Each row was made from one path, in order. Every step used is in the known rows, and no mark comes twice. Write each row's path.
(in the rows, 128 means zero)
Known rows:
pana, felu, domi: [118 141  60 124 193 143 150 133 101 185 146 135 144  91 134 160 165 128
 101 135 162 153  97 129 178 183 126 126 171 153 110  76  85 131 160 155
 143 131]
manef, domi, felu, pana, puzi, kired: [ 80 153  72 143 178 153 163 126  98 174 178 153 139 139 100 161 155 132
 104 118 172 130 108 120 131 231 124 113 172 167  80  65  52 142 173 166
 127 131]
kired, puzi: [108 117  90 147 187 124 144 146  98 149 151 126 152 117  71 135 134 132
  93 162 162 157 123 146 122 160 110 124 149 135  98 103 109 104 141 145
 134 104]
domi, felu, pana, puzi: [103 127  97 150 175 152 147 133 100 157 169 136 144 141  91 144 175 132
 103 135 157 135 105 122 142 211 114 132 156 152  75  73  83 140 157 162
 129 104]
felu, domi, manef: [ 91 158  69 130 194 135 150 131  93 184 170 126 167 106 107 160 172 135
  88 140 158 145 104 111 196 193 115 124 171 142 116  85  83 145 143 167
 138 126]
vunas, pazev, mobu: [ 99 113  86 114 169 146 127 149  92 153 147 115 156 121 102 112 157 126
 128 151 148 121 109 128 122 160 134 161 128 131 106  98 137 120 137 163
 130 122]
kired, dumibe, dapetog: [128 124  72 136 193 132 125 159 103 170 132 149 172 122  86 143 127 101
  93 141 146 145 109 144 113 160 101 149 148 122  99  79  96 118 112 140
 128 124]
ziveb, vunas, kired, dumibe, dapetog: [143 136  84 153 192 128 128 158  92 167 126 159 195 128  89 140 132 108
  97 135 130 142 110 147 106 155 124 117 153 140  97  71  89  92 113 147
 138 144]
dumibe, kired, puzi: [104 130  77 166 186 133 127 142  79 138 160 137 164 120  76 115 124 119
 108 162 148 158 129 154 101 163 107 101 147 137  87  89 103  95 125 146
 130 117]
bavir, dapetog: [100 109  98 152 179 154 145 145 107 168 166 134 130 122  65 152 150 131
 104 157 152 161  96 129 148 178 109 155 147 133  97  92 103 129 113 145
 122 109]
manef, domi, felu, pana, puzi, kired, dumibe: [ 88 154  80 161 174 138 157 143  97 188 165 157 150 157 101 176 140 113
 103 103 170 122 119 127  94 224 125  99 183 164  87  66  58 134 172 166
 121 137]
ziveb, vunas, kired, puzi: [121 128 101 169 189 119 147 147  85 146 148 136 174 120  76 131 138 139
  95 155 143 153 122 149 123 155 131  97 154 151  96  96 102  79 142 152
 144 123]
pana, felu, domi, manef: [105 164  54 131 197 133 146 127 102 202 175 137 148  94 142 165 183 132
 103 127 148 155 103 114 190 188 132 114 181 153 122  74  82 144 160 163
 153 138]
kired, zurul: [122 126  80 170 189 137 124 150  96 161 176 130 161 107  83 149 135 124
  94 158 149 159 116 137 133 152 100 130 133 130 104  81 112 118 144 145
 126 122]
bavir, dapetog, mobu: [ 94  97  97 158 172 157 150 147 121 149 175 141 142 118  62 163 160 112
 109 168 141 171  93 126 157 170  99 144 141 130  95  85 102 137 119 143
 137 103]
felu, pana, puzi: [109 112  92 139 178 138 158 139  94 146 155 145 129 131  81 145 150 134
  99 154 161 133 103 132 130 189 116 153 155 146  78  73  86 128 168 153
 124 116]
puzi, pana, felu: [121 125  68 129 199 137 138 134  92 151 161 133 125 116 104 122 145 143
 122 149 174 137  98 127 140 161 123 127 156 148  97  62  90 119 160 137
 138 128]
vunas, ziveb: [101 131  99 123 181 141 137 128 110 150 182 126 144 118  61 131 131 116
 101 154 167 148 102 143 142 163  96 160 144 120 113  81 103 125 116 142
 124 116]
kired, vunas: [102 127  68 146 190 142 136 147  92 168 127 126 157 120  74 143 129 124
  92 156 145 149 108 141 129 174 109 119 131 141 112  80 111 111 138 153
 133 135]
puzi, pana, felu, domi: [110 134  66 119 204 136 153 125  89 159 150 138 140 110 133 135 153 140
 114 127 183 136  95 118 170 186 122 113 171 158  97  64  62 132 166 148
 140 137]
pazev, vunas, ziveb: [ 87 120 100 112 180 145 131 128 108 150 181 123 144 129  81 124 116  98
 122 131 171 130 104 149 109 176  98 152 128 126 118  84 115 129 115 154
 115 127]
pana, puzi: [120 108  68 129 186 148 138 149  91 167 146 141 124 133  83 137 156 129
  94 162 169 151 104 133 123 167 118 151 149 144  89  83 104 128 176 145
 137 121]
dapetog, bavir: [111 120  81 121 177 155 139 154 100 163 153 137 145 100  59 154 164 156
  99 166 155 171  81 155 151 172 107 154 142 121 110  91 112 132 133 160
 133 114]
zurul, kired, puzi, pana, felu: [124 117  93 128 202 121 156 122  87 142 174 140 135 142 128 123 116 154
 122 147 181 139 136 140 115 173 106 117 165 149  91  63  87 103 193 136
 163 115]
pazev, mobu, dapetog: [118 120 106 139 179 121 115 162  92 163 138 105 151 114  86 109 152 121
 108 191 124 144 114 132 156 158 128 133 135 135 106 102 142 125 132 164
 140  99]
kired, dumibe: [123 127  87 150 181 131 137 160  94 176 138 120 159 125  70 153 136 116
  91 151 160 140 110 142 118 156 109 133 157 127 110  91 117 113 136 147
 123 116]
zurul, kired, vunas, pazev, mobu, dapetog, bavir: [ 97 112 112 113 178 136 129 153  84 177 126 126 161 140 112 128 132 144
 138 166 100 145 123 156 100 194 120 135 105 141 125  82 140 122 153 185
 157 138]
zurul, kired: [124 131  93 120 185 151 154 133  90 165 161 118 155 119  95 146 137 146
  93 173 166 139 118 139 152 177  92 156 154 129 100  80 110 120 165 147
 153 109]
mobu, dapetog, bavir: [113 126 101 136 186 135 133 158  96 175 143 124 142  98  59 143 154 147
 102 185 126 180  91 157 157 169 112 136 132 133 111  93 114 132 128 159
 129 111]
ziveb, vunas: [124 128  79 141 182 145 145 157  97 163 134 119 157 104  76 149 176 147
  80 163 157 155  95 128 171 157 125 143 150 142  88  92 100 110 156 151
 140 118]
manef, domi, felu: [ 98 157  69 132 186 163 142 135  95 190 173 125 166 110 107 150 165 137
  87 123 169 143  96 130 164 206 114 122 160 137 107  92  91 141 122 155
 137 120]
dumibe, dapetog: [119 125  64 115 194 150 130 144 104 156 142 149 163 108  88 131 140 119
  94 157 147 153 100 139 145 166  99 164 138 128  91  77  88 128 114 139
 132 119]
pana, felu: [129 135  64 135 189 145 138 140 103 177 157 129 130  97 108 143 158 130
 109 154 151 157 100 137 147 159 127 139 157 142 110  77 110 118 155 144
 142 122]
felu, pana, puzi, kired, vunas, ziveb: [ 73 124  93 147 176 129 157 120 109 141 163 159 125 160  59 147 102 102
 118 139 151 138 123 141  80 199 105 122 140 163  95  46  68 117 166 160
 120 153]
kired, vunas, pazev, mobu: [ 87 111  77 127 174 143 121 151  89 160 125 120 161 136 102 118 139 114
 129 139 129 121 117 134  97 174 134 133 112 144 115  88 138 112 138 171
 133 145]
zurul, kired, puzi: [117 119 104 133 188 130 157 134  91 153 162 125 160 130  95 141 120 144
  91 167 167 148 139 151 126 174  94 138 156 133  98  91 110 104 167 146
 156  98]
puzi, kired, dumibe: [108 141  80 154 177 128 142 160  98 176 140 124 152 127  57 159 121 111
 101 160 161 139 121 139 109 154 107 116 162 143 108  80 106 109 154 150
 118 123]

Write each row's path:
[102 121  75 132 209 115 151 128  89 144 151 144 145 120 130 131 137 139
 112 123 186 144 115 128 142 183 124  95 172 161  93  75  62 114 171 146
 147 127] : kired, puzi, pana, felu, domi
[ 88 162  92 142 178 153 160 123  99 169 183 127 174 107 107 157 157 142
  91 112 164 125  97 128 171 230 113 126 167 140  96  83  69 141 117 163
 124 116] : manef, domi, felu, pana
[102 114  91 144 206 116 134 126  79 134 178 147 145 144 125  96  90 119
 158 120 164 116 129 152  57 173 128  74 142 158 106  69 101  90 144 149
 131 147] : pazev, vunas, kired, puzi, pana, felu
[ 95 154  61 125 207 126 149 120  89 175 181 140 144 117 138 144 168 142
 115 122 172 134  99 103 183 191 130 103 178 160 109  59  63 144 166 156
 147 144] : puzi, pana, felu, domi, manef
[114 121  66 150 180 130 140 166  93 180 133 147 126 151  66 157 132 105
 103 157 169 146 122 136  78 157 118 121 164 156  96  73 101 115 194 148
 126 133] : pana, puzi, kired, dumibe
[ 88 155  59 158 211 113 136 116  73 151 189 157 158 128 141 121 142 130
 129 117 157 143 130 122 130 191 129  60 178 164  95  58  53 117 155 156
 148 150] : dumibe, kired, puzi, pana, felu, domi, manef
[102 127  93 136 188 147 136 136  80 157 163 125 163 126  94 119 110 111
 132 143 151 116 110 153  98 179 113 115 134 139 116  84 122 109 115 160
 118 140] : pazev, vunas, kired
[ 90 141  61 151 184 141 143 146  98 169 127 129 150 124  60 148 117 118
 104 165 144 149 120 137 117 171 108 102 136 157 107  70 100 107 158 159
 127 145] : puzi, kired, vunas
[110 127  90 171 194 137 119 139  82 156 189 133 176 123 106 126  97 102
 133 131 138 127 124 155  80 165 104  97 120 138 118  75 126 105 123 160
 114 150] : pazev, vunas, kired, zurul
[108 112  87 120 165 144 131 162  94 152 127 114 164 121 107 123 185 138
 113 147 144 127 104 119 143 152 151 155 130 146  93 103 128 113 156 169
 143 128] : ziveb, vunas, pazev, mobu
[114 118 106 132 177 122 122 166  89 163 118 103 160 118 106 114 173 131
 116 163 113 139 111 122 148 151 155 138 120 156  96 105 132 111 149 167
 138 120] : ziveb, vunas, pazev, mobu, dapetog
[101 135  65 152 206 123 140 123  71 135 157 155 157 122 136 114 125 126
 128 123 171 145 123 135 118 186 121  68 171 163  82  63  57 105 156 147
 140 142] : dumibe, kired, puzi, pana, felu, domi
[113 113  79 141 201 114 139 136  93 138 162 141 129 129 102 119 128 143
 120 143 173 144 119 138 113 158 124 106 157 152  91  76  89 103 165 135
 144 121] : kired, puzi, pana, felu
[112 128  83 133 191 148 150 134  86 173 137 125 160 133  96 150 117 139
  95 162 150 142 125 145 130 190  91 131 138 137 112  69 110 111 167 155
 154 131] : zurul, kired, vunas
[ 84 112  76 139 183 122 118 160  84 176 107 133 128 160  99 115 124  96
 143 164 108 137 138 130  62 174 147 102 109 181 104  74 124 115 190 173
 133 159] : pana, puzi, kired, vunas, pazev, mobu, dapetog
[ 88 153  71 179 183 143 145 133  99 172 204 162 155 138 115 168 140 124
 104 107 157 141 124 122 110 220 116  95 158 165  81  58  53 140 184 163
 125 143] : manef, domi, felu, pana, puzi, kired, zurul
[117 126  84 136 194 133 118 149  88 165 146 155 189 143 108 122  86  78
 132 118 138 116 117 161  56 174 104 117 135 130 114  74 107 107  92 154
 116 151] : pazev, vunas, kired, dumibe, dapetog
[ 83 124  69 136 183 136 136 131 106 161 154 158 120 160  58 139 108  96
 112 148 159 156 120 140  76 178 108 120 133 160 107  53  91 116 175 152
 133 155] : pana, puzi, kired, vunas, ziveb
[ 90 141  70 138 211 106 150 122  91 163 184 146 148 127 136 140 151 142
 115 117 172 145 122 116 155 188 130  85 180 163 104  70  60 128 169 154
 153 134] : kired, puzi, pana, felu, domi, manef
[ 99 107  94 140 198 118 144 139  87 122 158 128 148 138  65 114 121 143
 103 155 188 137 120 135 119 164 107 114 146 141  84  88  88 104 150 137
 133 108] : kired, puzi, pana
[ 85 124  75 157 180 134 159 139  95 153 131 155 129 150  72 155 118 119
 109 149 146 135 122 134  95 200 117 110 145 172  84  54  73 114 189 162
 124 147] : felu, pana, puzi, kired, vunas
[129 125  92 162 202 111 146 137  82 137 159 149 151 130 105 112 134 147
 123 137 160 142 117 142 111 153 145  76 160 167  88  69  83  76 164 142
 154 141] : ziveb, vunas, kired, puzi, pana, felu
[110 125  68 162 201 124 126 131  75 127 173 153 141 130 106 100 119 128
 136 143 161 149 125 145  90 163 122  81 154 153  82  62  83  93 149 137
 138 134] : dumibe, kired, puzi, pana, felu
[114 120  58 170 191 137 127 153  95 165 171 154 131 135  81 151 130 115
 106 160 155 165 128 131  94 153 108 118 138 157  89  64  95 120 203 148
 128 140] : pana, puzi, kired, zurul
[ 97 139  88 191 180 142 136 137 104 155 195 148 149 143  88 155 146 117
 116 132 145 147 129 119 114 199 106 101 147 164  74  55  73 134 184 165
 119 125] : domi, felu, pana, puzi, kired, zurul
[114 113 106 126 175 131 112 172  96 163 139 122 145 106  69 122 166 146
 112 192 121 167  94 150 149 167 126 142 132 124 115 101 143 136 127 177
 144 104] : pazev, mobu, dapetog, bavir
[128 139  91 153 186 140 145 146  84 159 146 129 171 114  76 133 154 139
  96 160 144 143 100 137 148 158 129 116 151 148  98  83 104  96 136 155
 138 132] : ziveb, vunas, kired
[136 139  99 171 183 125 139 162  81 173 132 129 182 129  76 147 141 121
  94 145 145 138 111 146 116 151 131 103 160 143 107  85 111  88 136 153
 133 138] : ziveb, vunas, kired, dumibe
[ 98 139  97 170 170 136 148 147 102 171 159 141 147 159  73 160 148 109
 112 129 160 129 124 124  94 202 112 103 173 165  79  63  80 128 175 166
 117 116] : domi, felu, pana, puzi, kired, dumibe
[102 132 102 122 187 142 148 115 101 160 171 132 158 145  86 139 101 120
 101 149 157 141 127 152 117 190  80 143 135 127 121  62 105 115 145 151
 150 135] : zurul, kired, vunas, ziveb
[ 88 106 108 143 199 117 139 131  70 118 172 133 164 155  89  92  82 122
 143 130 174 107 128 150  63 179 110  83 133 150  97  83 101  94 126 151
 119 136] : pazev, vunas, kired, puzi, pana
[ 97 146 107 155 175 152 149 128 104 152 175 112 169 115  81 143 167 137
 103 137 149 130 103 125 172 207 103 129 157 140  87  82  91 134 120 162
 118  97] : domi, felu, pana
[ 61 139  77 155 176 152 153 126  96 165 149 144 148 165  95 149 139 113
 138 111 136 123 128 120  77 222 125  97 128 186  82  56  74 123 176 172
 114 156] : domi, felu, pana, puzi, kired, vunas, pazev
[ 88 139  90 153 174 151 154 132 104 158 171 139 136 146  77 148 163 128
 114 145 160 136 116 118 130 209 114 116 161 167  71  62  73 136 177 165
 122 113] : domi, felu, pana, puzi, kired
[110 113  86 141 187 133 127 150 105 146 156 161 198 137 105 133  97  61
 138 127 126 128 115 156  68 167  94 108 132 124 111  67 108 115  96 152
 129 141] : pazev, vunas, kired, dumibe, dapetog, mobu
[ 67 155  62 155 182 149 160 127  95 181 157 160 146 152 104 167 134 123
 103 107 154 131 116 126 105 244 124  84 158 178  89  57  53 133 175 173
 131 156] : manef, domi, felu, pana, puzi, kired, vunas
[107 122  60 134 183 147 146 149  95 166 145 145 117 138  68 144 146 123
 106 171 169 151 111 129 110 166 118 134 152 160  86  71  94 122 194 148
 132 128] : pana, puzi, kired
[118 140  67 188 188 145 109 146  76 149 181 139 173 108  90 129 125 113
 109 157 134 160 123 145 108 156  99 105 131 132  94  67 104 107 132 146
 120 136] : dumibe, kired, zurul
[109 140  69 174 187 135 130 148 101 161 176 132 157 112  70 151 122 119
 104 164 149 158 126 134 124 150 101 112 136 146 100  70 100 113 165 148
 119 130] : puzi, kired, zurul
[106 132  87 146 211 110 152 115  77 142 165 154 159 125 131 117 116 131
 129 121 171 134 123 139 119 187 128  68 174 165 102  67  64  98 152 149
 146 143] : vunas, kired, puzi, pana, felu, domi
